Each row was made from one small tree. The marks that hang from a mark follow it in brackets, in alphabetical order. Every link used is in the known rows. Write each row's tree.
Known rows:
Y[L[Q[F] Z]]: [  5.4 -24.7  -4.2   9.7   5.5  -7.7  11.8 -25.5  -7.5   5.9 -21.9  -3.8
  -1.5 -21.8   3.8   6.3   6.6  -0.4]
F[Q[A L]]: [ -3.3  -4.9 -25.0  40.2  -9.3  59.1   3.1  -8.3   6.0  22.5   8.5  -6.2
  -3.0 -13.5  18.7  20.7  17.7  -0.3]
Y[L[Q[A F] Z]]: [  8.6 -17.0 -17.2  15.0   2.7   3.5  16.7 -24.0   0.2  15.1 -16.3  -6.0
  -0.7 -22.8   9.1   8.3  13.4  -3.6]
A[J Q]: [-22.6  14.1   0.9  -1.9 -14.6  25.2  -4.7   4.9  35.8  -8.9  10.7 -10.6
 -41.7 -12.4 -10.6   4.4   6.3 -11.6]
J[A[Q]]: [-22.7   9.4  12.1   8.1  -7.5   3.9   1.0  22.3   4.9  -1.8  26.2  -6.6
 -14.7   7.8  -2.0  -0.4  -5.4 -16.1]
F[Q[L]]: [ -7.0 -15.1  -8.8  34.4  -6.5  43.7  -3.2  -9.4  -2.6  10.4   1.0  -2.0
  -3.4 -11.1  12.8  17.9   8.3   3.9]
Q[L]: [  5.9  -9.5  -8.0  14.3  -6.1  15.3  -1.9  -1.8 -15.0  -7.4  -2.5   3.3
   2.7  -2.2  -0.4  17.3   9.2  -5.7]
Q[A L[Z]]: [  5.4  -2.9 -21.8  16.2   4.4  25.8   9.7 -17.1  -2.9   7.8   7.3  -3.5
   1.9  -1.5   6.2  22.1  23.3 -17.5]
Q[A F L[Y Z]]: [ 14.0  -5.6 -14.0  26.2 -10.0  51.5   1.4 -42.5   7.2  24.2   3.1   0.1
  -2.8 -18.2  -8.9  15.2  17.7 -17.1]
F[Q[A L] Z]: [-25.4  -0.6 -18.4  49.1  -4.3  70.6  -0.8  -9.3   7.2  31.5   7.5   4.2
   7.1 -16.7  17.1  25.9  21.0  -3.7]
Y[L[Q[A[J]]]]: [  6.0   1.2 -24.1  11.4  -8.5   5.7  13.7   1.0   4.0   7.7 -12.1 -12.5
 -10.9 -21.7   6.2  11.8  12.9   1.4]
L[Q[A F] Y Z]: [  3.6  10.3  -0.7  15.3   2.9   6.8  13.2 -54.2  16.6  37.3   7.7 -19.9
  -5.7 -21.8 -23.7   0.6   2.0  -1.9]
L[Y]: [  4.4  17.3   5.9   4.8  -7.4   6.2  -5.8 -13.3   2.4   7.5  -2.4 -11.0
  -6.3  -5.4 -14.1  -2.7  -9.2   3.4]
J[A[Q[F L[Y]]]]: [-12.5   2.2  11.8  23.8 -20.5  29.4  -5.6   4.8   2.6   4.0  21.7  -1.2
 -15.2  -4.1 -11.6   6.4  -3.0 -19.2]
Q[F[Z] L]: [ -5.9 -23.4   1.2  26.3 -11.2  44.0  -9.5 -17.5  -5.1  10.6  -4.6  24.7
  11.9 -15.5  -5.1  17.2  13.1 -10.5]
Y[L[Q]]: [  7.8  -8.2 -12.6  11.0  -4.2 -11.9   9.9   0.7 -12.2  -0.6 -21.1  -9.3
  -0.8 -16.6   6.1   8.1   3.8   8.5]
L[Z]: [ -6.4  -6.9   7.7  -7.5  18.7 -11.6   5.3 -21.1  -0.1  -1.0   0.6  -3.2
  -1.3   2.4  -1.2   1.6   4.0  -8.3]
J[A[Q[L[Z]]]]: [-21.4  -0.1  10.5  13.6  -3.2   8.3   2.3  10.2  -4.2  -6.4  23.7  -5.6
 -13.9   8.4  -3.5  11.6   2.8 -23.6]
L[Q Y]: [  2.7  19.7   5.9  10.6  -5.6 -14.5   5.1 -24.2   1.5  17.8   0.2 -23.8
  -6.4 -14.3 -26.1  -1.4 -12.0  13.6]
Y[L[Z]]: [  2.7 -15.6  -5.8   0.1   8.6  -4.8   5.9  -7.4 -11.4  -8.6 -23.0  -2.4
  -2.5  -7.4  15.8   7.3   8.5  -5.4]
A[Q]: [-12.0  10.4  -2.0   7.1 -10.9  15.2  -2.2   5.6  19.4  -8.1   6.1  -9.2
 -20.7  -4.4  -0.9   1.6   0.6  -3.4]

Which tree is each row?
[  3.4   5.2 -26.1  14.6 -13.5  42.2   3.6  -2.0  10.4   6.9  11.1  -1.7
 -14.1  -8.8  -1.1  23.0  25.0 -16.7] : Q[A[J] L]
[  3.4  -1.2   3.2  12.0   1.8  10.8  -3.2 -29.6 -12.3  -0.6  -4.4  -8.6
  -3.6  -4.7 -12.4  15.7   5.7  -7.9] : Q[L[Y Z]]
[  2.3 -14.4  -6.7   5.0   9.2 -21.2  13.9 -16.3 -12.9  -1.2 -21.1 -11.2
  -2.0 -14.3   6.3   9.0   5.3   1.1] : Y[L[Q Z]]
[-17.1   6.3  -5.5   9.4 -20.3  37.0  -7.0   3.3  24.1 -15.1   9.6  -6.8
 -38.5 -12.4 -10.8  18.1  13.9 -15.1] : A[J Q[L]]
[  0.8  13.1 -14.8  12.0  -5.5  39.1   3.9 -28.8  12.0  13.0   9.0 -13.1
 -19.2 -11.9 -13.0  22.0  21.1 -20.1] : Q[A[J] L[Y Z]]
[ -0.1 -16.5  -5.9  18.8  -6.4   5.9   5.3  -8.7  -6.4  10.7 -21.8   4.1
   4.9 -25.9   3.4   7.2   5.0   4.2] : Y[L[Q[F[Z]]]]
[-25.8  -5.2  13.0  25.5 -14.6  32.1  -5.6  10.8   2.4   5.0  23.8   9.6
  -7.7  -2.4  -5.7  10.4   2.6 -22.9] : J[A[Q[F[Z] L]]]
[ -6.9   0.3 -11.4  21.4  -7.9  48.2   1.4 -12.6  20.9  32.4   7.3  16.8
   9.3 -15.6   3.1   3.6  14.1 -11.4] : Q[A F[Z]]
[ -8.5  -9.7 -19.9  35.6   2.0  52.7   6.8 -21.4   6.4  21.5   8.5  -8.2
  -3.8 -11.7  17.9  22.0  20.4  -5.5] : F[Q[A L[Z]]]
[-14.2   3.9   2.8  31.7 -24.7  55.8 -13.4 -15.9  17.4   5.6   1.6   2.2
 -14.9 -20.9 -14.0  13.4   5.8  -9.1] : A[Q[F[Z] L[Y]]]
[  2.9  -8.3 -19.8  23.7  -9.1  17.3  11.0  -7.8   0.9  20.4 -16.6   1.4
   5.2 -26.7   9.1   9.7  12.0   0.5] : Y[L[Q[A F[Z]]]]
[-15.1   2.8  -8.7  13.9 -10.7  55.5   0.1 -13.2  34.4  32.5  11.2  16.0
  -6.1 -22.4  -4.0   6.3  18.8 -17.8] : Q[A[J] F[Z]]
[-13.3   5.0  -8.0  17.0  -7.2  24.8   9.3 -21.9  26.4  34.8  11.1   1.6
  -5.4 -26.3 -15.7   6.3  11.5  -5.3] : L[Q[A[J] F[Z]]]
[  0.1  -0.2  16.4   9.3   6.1  -9.4   6.5 -55.7   8.1  25.4  -0.1 -16.1
  -6.8 -21.9 -29.9  -3.5  -7.3   2.0] : L[Q[F] Y Z]
[-11.8 -20.6  -3.8  30.6   5.0  37.0   0.8 -22.3  -2.8  11.1   0.6  -4.7
  -4.7 -10.0  12.5  19.4  11.0  -1.3] : F[Q[L[Z]]]
[-13.0  -6.6  -3.0  14.3 -26.8  52.8  -9.2  -8.5  30.8  -7.0   8.2   2.5
 -37.6 -22.1 -12.2  14.4  14.8 -17.5] : A[J Q[F L]]
[ -8.9   9.7   0.8  17.2  -9.9  24.5  -5.0 -17.4   9.8  -8.3   3.6 -15.9
 -23.1  -7.6 -10.8  14.1   5.0 -10.0] : A[Q[L[Y Z]]]
[-18.4   1.3   3.7   3.3 -20.7  41.3  -7.6  -6.3  43.1  -1.6   9.4  -0.2
 -39.5 -21.4 -13.5   0.8   7.8 -13.5] : A[J Q[F]]
[-18.8  -1.2  14.6  12.9 -12.9  16.4  -1.6  11.8  10.1   3.7  24.8   2.2
 -13.9   0.3  -4.8  -3.2  -3.9 -18.1] : J[A[Q[F]]]
[  3.9  19.0  -6.2  16.4 -17.7  23.5   6.8 -33.6  27.7  36.7   9.9 -17.9
 -18.1 -30.4 -28.1   0.4   1.3   1.7] : L[Q[A[J] F] Y]
[-29.9   1.9  17.0  16.8 -10.4  22.4  -4.3  13.0  11.2   8.9  24.4   7.0
  -9.3  -0.8  -5.8  -1.1  -2.1 -20.2] : J[A[Q[F[Z]]]]
